Each row was made from one small tree. Brackets hold a mark, then the marks that hang from it, in alphabetical order. Every link used is in the known rows. Write each row's tree.
Known rows
(kebaf (daruvuf (lozap nililez)) (rovo vukodo)): [ 0.11 -0.30  0.20  0.32 -0.07  0.17 -0.11  0.14  0.00 -0.24 -0.25  0.04
  0.13 -0.04 -0.15  0.57  0.00 -0.10  0.12  0.12]
(kebaf daruvuf): [ 0.11 -0.18  0.09  0.21  0.00 -0.03 -0.06  0.37  0.21 -0.32 -0.02 -0.07
  0.20  0.07 -0.01  0.20 -0.02 -0.19 -0.01  0.07]
(rovo (nililez (lozap daruvuf)) (vukodo (tuze zusurik))): [ 0.02 -0.42  0.09  0.23  0.16  0.18 -0.23  0.02 -0.01 -0.22 -0.06  0.02
  0.48  0.01 -0.02  0.31  0.00 -0.25  0.14  0.05]
(kefo vukodo): [ 0.01 -0.20  0.16  0.16  0.05  0.04  0.12  0.22  0.14 -0.42 -0.04 -0.09
  0.28  0.06 -0.02  0.16 -0.11 -0.18 -0.17  0.14]
(vukodo (tuze zusurik)): [ 0.08 -0.17  0.04  0.05  0.19  0.02  0.03  0.19  0.20 -0.23 -0.01 -0.07
  0.43  0.00 -0.02  0.15 -0.10 -0.21  0.01  0.00]
(kebaf (rovo nililez vukodo)): [ 0.03 -0.20  0.09  0.21 -0.09  0.18 -0.01  0.12 -0.08 -0.34 -0.17  0.10
  0.31  0.10 -0.01  0.51 -0.04 -0.16 -0.06  0.16]
(lozap (daruvuf (kebaf rovo)) nililez vukodo): [ 0.06 -0.35  0.21  0.32  0.02  0.68 -0.07  0.09  0.13 -0.18 -0.35 -0.07
  0.02 -0.10 -0.03  0.51 -0.09 -0.11 -0.03 -0.21]
(daruvuf kebaf (lozap nililez (vukodo (tuze zusurik)))): [-0.03 -0.33  0.24  0.21  0.36  0.36  0.11 -0.08  0.09 -0.18 -0.20 -0.05
  0.27 -0.15 -0.18  0.30 -0.12 -0.14  0.08 -0.28]
(nililez lozap): [ 0.19 -0.22  0.11  0.26  0.02  0.13  0.11  0.33  0.13 -0.33  0.00  0.02
  0.28  0.02  0.01  0.24  0.02 -0.20 -0.18  0.15]
(lozap daruvuf nililez vukodo): [ 0.16 -0.28  0.17  0.27 -0.01  0.52 -0.14  0.18  0.12 -0.17 -0.27 -0.08
  0.09 -0.04 -0.01  0.42 -0.09 -0.17 -0.08 -0.07]
(rovo (nililez (lozap vukodo))): [ 0.02 -0.27  0.14  0.30 -0.05  0.27  0.02  0.13  0.00 -0.36 -0.13  0.09
  0.30  0.04  0.06  0.42 -0.01 -0.18 -0.13  0.06]
(tuze zusurik): [ 0.17 -0.14  0.08  0.16  0.08  0.01  0.07  0.21  0.17 -0.22  0.00 -0.04
  0.39  0.04 -0.03  0.17 -0.04 -0.20 -0.10  0.01]
(daruvuf (kebaf rovo) lozap): [ 0.05 -0.24  0.13  0.27  0.08  0.35  0.24  0.21  0.08 -0.36 -0.04 -0.04
  0.11 -0.07 -0.17  0.33  0.00 -0.12 -0.07 -0.10]
(daruvuf (kebaf rovo) (lozap (vukodo (tuze zusurik)))): [-0.09 -0.36  0.12  0.15  0.23  0.43  0.07 -0.04  0.12 -0.26 -0.14 -0.03
  0.29 -0.17 -0.12  0.36 -0.08 -0.12  0.10 -0.27]
(rovo (nililez lozap) vukodo): [ 0.09 -0.27  0.15  0.31  0.03  0.08  0.03  0.16 -0.09 -0.35 -0.06  0.12
  0.37  0.12  0.00  0.37  0.03 -0.21 -0.10  0.22]
(daruvuf lozap): [ 0.15 -0.16  0.10  0.24  0.06  0.20  0.18  0.31  0.07 -0.36  0.03 -0.06
  0.19 -0.01 -0.14  0.22  0.00 -0.17 -0.13  0.03]
(nililez (lozap (vukodo (tuze zusurik)))): [ 0.05 -0.33  0.10  0.15  0.17  0.20 -0.07  0.08  0.17 -0.23 -0.09  0.02
  0.45 -0.09  0.07  0.28 -0.06 -0.19 -0.01 -0.02]
(nililez (lozap (daruvuf kebaf) (vukodo (tuze zusurik)))): [ 0.01 -0.48  0.14  0.23  0.30  0.44 -0.11  0.06  0.19 -0.18 -0.09 -0.08
  0.32 -0.13  0.01  0.21 -0.03 -0.22  0.07 -0.25]
(kefo (vukodo (tuze zusurik))): [-0.06 -0.24  0.11  0.04  0.20 -0.05  0.03  0.06  0.21 -0.34 -0.04 -0.10
  0.47 -0.01 -0.03  0.10 -0.16 -0.20  0.00  0.06]
(rovo (vukodo (tuze zusurik))): [ 0.10 -0.24  0.08  0.05  0.27 -0.02 -0.05  0.12  0.08 -0.20 -0.04 -0.01
  0.48  0.04 -0.02  0.20 -0.09 -0.22  0.04  0.07]
(lozap (vukodo (tuze zusurik))): [ 0.03 -0.24  0.07  0.06  0.19  0.18 -0.06  0.08  0.18 -0.21 -0.11 -0.04
  0.41 -0.05  0.04  0.24 -0.13 -0.19  0.01 -0.09]

Which tree is each row?
[-0.07 -0.33  0.09  0.19  0.10  0.19 -0.07 -0.03  0.06 -0.28 -0.13  0.08
  0.48 -0.04  0.06  0.35 -0.06 -0.19  0.04 -0.03] : (rovo (nililez (lozap (vukodo (tuze zusurik)))))
[-0.08 -0.40  0.04  0.24 -0.11  0.58 -0.23  0.07  0.05 -0.32 -0.24  0.03
  0.24 -0.11  0.09  0.55 -0.05 -0.16  0.08 -0.02] : (kebaf (rovo (nililez (lozap daruvuf (vukodo tuze)))))
[ 0.00 -0.32  0.11  0.26 -0.13  0.31 -0.11  0.20  0.11 -0.32 -0.17 -0.01
  0.11 -0.10 -0.05  0.49  0.00 -0.10  0.07 -0.05] : (kebaf (daruvuf (lozap vukodo)) rovo)
[ 0.07 -0.31  0.12  0.18  0.11  0.53 -0.18  0.15  0.15 -0.18 -0.28 -0.10
  0.13 -0.09  0.01  0.38 -0.15 -0.18  0.02 -0.09] : (lozap daruvuf nililez (vukodo tuze))
[-0.05 -0.41  0.08  0.23  0.07  0.38 -0.23  0.00  0.08 -0.23 -0.14 -0.01
  0.41 -0.07  0.05  0.35 -0.04 -0.21  0.11 -0.11] : (rovo (nililez (lozap daruvuf (vukodo (tuze zusurik)))))
[-0.01 -0.34  0.08  0.16  0.06  0.14 -0.15  0.18  0.04 -0.32 -0.11  0.01
  0.22 -0.07 -0.09  0.42 -0.02 -0.14  0.21  0.09] : (kebaf (daruvuf lozap) (rovo (vukodo tuze)))
[ 0.06 -0.29  0.23  0.33  0.00  0.26 -0.07  0.16  0.10 -0.26 -0.23 -0.03
  0.09 -0.07 -0.11  0.44 -0.04 -0.13  0.05 -0.05] : (kebaf (daruvuf (lozap nililez vukodo)))
[-0.03 -0.20  0.08  0.12  0.17  0.08 -0.02  0.14 -0.06 -0.35 -0.09  0.03
  0.36  0.11 -0.02  0.31 -0.10 -0.22  0.02  0.13] : (rovo nililez (vukodo tuze))
[ 0.05 -0.21  0.15  0.13  0.13  0.34 -0.01  0.12  0.13 -0.23 -0.28 -0.03
  0.21 -0.06  0.02  0.38 -0.17 -0.16 -0.04 -0.01] : (lozap nililez (vukodo tuze))
[-0.02 -0.33  0.19  0.21  0.15  0.18 -0.15  0.00  0.16 -0.17 -0.22 -0.04
  0.27 -0.13 -0.11  0.37 -0.09 -0.13  0.22 -0.15] : (kebaf (daruvuf (lozap nililez (vukodo (tuze zusurik)))))
[ 0.01 -0.38  0.20  0.20  0.31  0.48 -0.11 -0.02  0.19 -0.10 -0.25 -0.13
  0.23 -0.11 -0.06  0.29 -0.13 -0.19  0.10 -0.31] : (lozap (daruvuf kebaf) nililez (vukodo (tuze zusurik)))
[ 0.13 -0.22  0.21  0.29  0.05  0.40  0.10  0.12  0.03 -0.26 -0.23 -0.01
  0.12 -0.08 -0.12  0.43 -0.07 -0.13 -0.11 -0.05] : (daruvuf (lozap nililez vukodo))
[ 0.09 -0.23  0.16  0.32 -0.15  0.21 -0.03  0.21  0.12 -0.27 -0.22 -0.02
  0.08 -0.08 -0.14  0.51 -0.01 -0.09  0.08  0.05] : (kebaf (daruvuf (lozap nililez)) rovo)
[-0.04 -0.23  0.08  0.09  0.20 -0.02 -0.06  0.02 -0.02 -0.26 -0.07  0.04
  0.53  0.09 -0.04  0.28 -0.10 -0.23  0.08  0.06] : (rovo nililez (vukodo (tuze zusurik)))
[ 0.02 -0.33  0.21  0.23  0.26  0.39  0.11  0.03 -0.03 -0.27 -0.24  0.01
  0.16 -0.11 -0.20  0.45 -0.09 -0.12  0.08 -0.03] : (daruvuf (kebaf (rovo (vukodo tuze))) (lozap nililez))
[ 0.09 -0.27  0.09  0.21 -0.07  0.04 -0.18  0.26  0.08 -0.28 -0.14  0.03
  0.24  0.06  0.01  0.43 -0.01 -0.14  0.06  0.17] : (kebaf daruvuf (rovo vukodo))
[-0.13 -0.45  0.15  0.28  0.20  0.53 -0.08  0.08  0.06 -0.34 -0.14 -0.03
  0.21 -0.06  0.02  0.30 -0.05 -0.22  0.06 -0.19] : (rovo (nililez (lozap (daruvuf kebaf) (vukodo tuze))))
[ 0.10 -0.30  0.26  0.33  0.13  0.38  0.17  0.06 -0.06 -0.26 -0.22  0.03
  0.12 -0.05 -0.22  0.49 -0.03 -0.11 -0.03 -0.02] : (daruvuf (kebaf (rovo vukodo)) (lozap nililez))
[-0.08 -0.30  0.10  0.20  0.07  0.29 -0.03  0.09  0.03 -0.37 -0.15  0.07
  0.33 -0.02  0.08  0.38 -0.07 -0.19 -0.03  0.04] : (rovo (nililez (lozap (vukodo tuze))))
[-0.06 -0.30  0.18  0.31  0.08  0.32  0.16  0.06 -0.15 -0.39 -0.11  0.06
  0.21  0.02 -0.18  0.46  0.00 -0.14  0.00 -0.04] : (daruvuf (kebaf (rovo nililez vukodo)) lozap)
